Known rows, with every way that one mark hangs from another:
(q137 q508): 257	206	27	180	-308	205	325	118	158	-34	-15	-130	116	-110	-132	230
(q96 q528): 300	-186	116	-80	-169	231	203	47	42	56	17	-304	-215	-6	-149	250
(q508 (q37 q953) q137 q528): 116	792	-251	-89	-441	570	383	-68	-42	61	287	170	68	-197	-215	109
(q638 (q425 q96) (q528 (q508 q37 q137))): 280	-229	64	-137	-46	37	78	49	2	-86	-143	-60	27	40	180	259
(q96 (q528 (q508 (q37 q953)))): 350	56	99	-95	-468	322	321	-75	-101	12	233	-256	-118	11	-232	405
(q638 q425 (q528 (q508 q137))): 288	-287	133	-5	-44	-8	98	23	40	-73	-142	-112	-65	-33	208	214
(q953 q37): 226	420	-93	262	-417	196	323	68	40	100	175	-79	-280	-17	-49	68
(q508 (q37 q953)): 250	521	-138	102	-529	323	402	-62	-41	96	374	123	-38	45	-285	207
(q137 (q508 (q37 q953) (q528 (q638 (q425 q96))))): 33	151	-77	-94	-271	374	201	-15	-102	-111	78	-105	-6	-169	-312	293
(q425 q96 (q638 (q528 (q508 (q37 q953))))): 200	-192	131	-57	-45	120	118	-36	-124	-83	48	-164	-146	242	57	206
(q508 (q37 q953) q137 (q528 (q638 (q425 q96)))): -15	346	-225	-299	-150	470	110	-64	-59	61	82	169	-88	-111	-265	40
(q425 (q96 (q528 q508))): 318	-274	142	-213	-43	152	82	43	67	-9	-45	-345	-247	122	-121	286
(q508 q137 (q528 (q638 q425))): 32	1	-99	-234	134	380	0	-20	87	58	-163	-6	-192	-151	-97	-90
(q638 (q425 q96) (q528 (q508 (q37 q953) q137))): 243	-132	60	-114	-143	14	106	28	-36	-73	-23	-18	-21	40	102	306
(q508 q137): 259	393	-94	24	-185	242	252	99	271	157	-39	126	51	-16	-39	-37
(q425 q96 q638): 160	-261	34	-33	183	144	19	6	129	24	-138	-149	-244	294	-35	-16
(q137 (q508 (q37 q953) (q528 q638))): 81	409	-80	-14	-433	479	335	-14	-131	-71	204	-76	65	-235	-329	276
(q137 (q508 q37)): 281	401	-59	161	-487	333	433	91	78	-33	81	-37	276	-119	-180	268

Rows:
238	-304	138	-81	58	148	92	-8	-90	-92	-67	-207	-100	240	122	156 : (q425 q96 (q638 (q528 (q508 q37))))
184	170	-67	-153	-311	260	135	-117	16	106	58	159	-37	63	-243	71 : (q528 (q508 (q37 q953) q137) (q638 q425))
227	-9	60	-340	-183	249	104	46	10	89	29	-123	-138	99	-243	222 : (q425 (q96 (q528 (q508 (q37 q953) q137) q638)))
203	-554	116	-64	171	-107	-29	101	6	-83	-163	-185	-255	68	151	238 : (q638 (q425 q96) q528)
338	157	108	49	-418	172	346	-30	-185	-55	289	-91	-33	-16	17	345 : (q638 (q528 (q508 (q37 q953))))
273	-569	183	-81	108	-98	-14	17	-28	-142	-139	-260	-247	91	163	300 : (q638 (q425 q96) (q528 q508))
256	-295	199	81	-4	146	157	-59	-73	-73	-33	-239	-155	151	155	118 : (q425 (q638 (q528 q508)))
195	-474	105	-203	119	74	-103	-84	51	11	-143	-173	-354	190	-159	80 : (q528 q508 (q638 (q425 q96)))
207	-158	41	-156	-11	164	-3	-60	148	87	-181	7	-146	70	-95	-22 : (q528 (q508 q137) (q638 q425))
184	-239	36	-253	99	110	-84	-16	175	76	-242	-16	-175	137	-96	-16 : (q528 (q508 q137) (q638 (q425 q96)))
275	-181	135	64	-120	228	222	-78	-128	-68	29	-179	-50	144	123	143 : (q425 (q638 (q528 (q508 q37))))
195	-46	91	-91	-54	151	124	9	-50	-36	-15	-63	-29	206	97	149 : (q425 q96 (q638 (q528 (q508 (q37 q953) q137))))
204	-126	88	-211	-99	266	120	-32	14	13	-57	-192	-95	232	-108	189 : (q425 (q96 (q528 (q508 (q37 q953) q137))) q638)
53	216	-80	-17	-358	419	266	-46	-125	-96	125	-85	19	-227	-311	280 : (q137 (q508 (q37 q953) (q528 (q638 q425))))
60	252	-213	-260	-87	544	131	-59	-17	54	-46	121	8	-156	-163	-41 : (q508 q37 q137 (q528 (q638 q425)))
259	-288	15	-203	-39	140	45	8	127	-4	-185	-144	-99	90	-78	233 : (q638 (q425 (q96 (q528 (q508 q37 q137)))))
273	-427	135	-258	-169	283	90	-89	-98	11	-34	-295	-205	45	-227	275 : (q96 (q528 (q508 q37) (q638 q425)))
251	-149	162	40	-16	164	165	-9	1	-29	-97	-146	-37	110	192	58 : (q425 (q638 (q528 (q508 q137))))
264	-428	55	-171	-27	120	41	-28	48	-45	-117	-250	-208	128	-119	290 : (q638 (q425 (q96 (q528 (q508 q37)))))
319	-311	113	16	-171	65	175	-52	-124	-123	10	-158	-73	10	123	320 : (q638 q425 (q528 (q508 q37)))
142	516	-99	91	-514	458	432	-14	-94	-109	247	-98	129	-247	-272	343 : (q137 (q508 (q37 q953) q528))
256	-392	160	-321	38	164	1	40	27	32	-85	-333	-308	138	-183	207 : (q425 (q96 (q528 q508 q638)))
186	392	-91	65	-386	498	405	16	-45	-128	104	-152	189	-247	-194	283 : (q137 (q508 q37 q528))
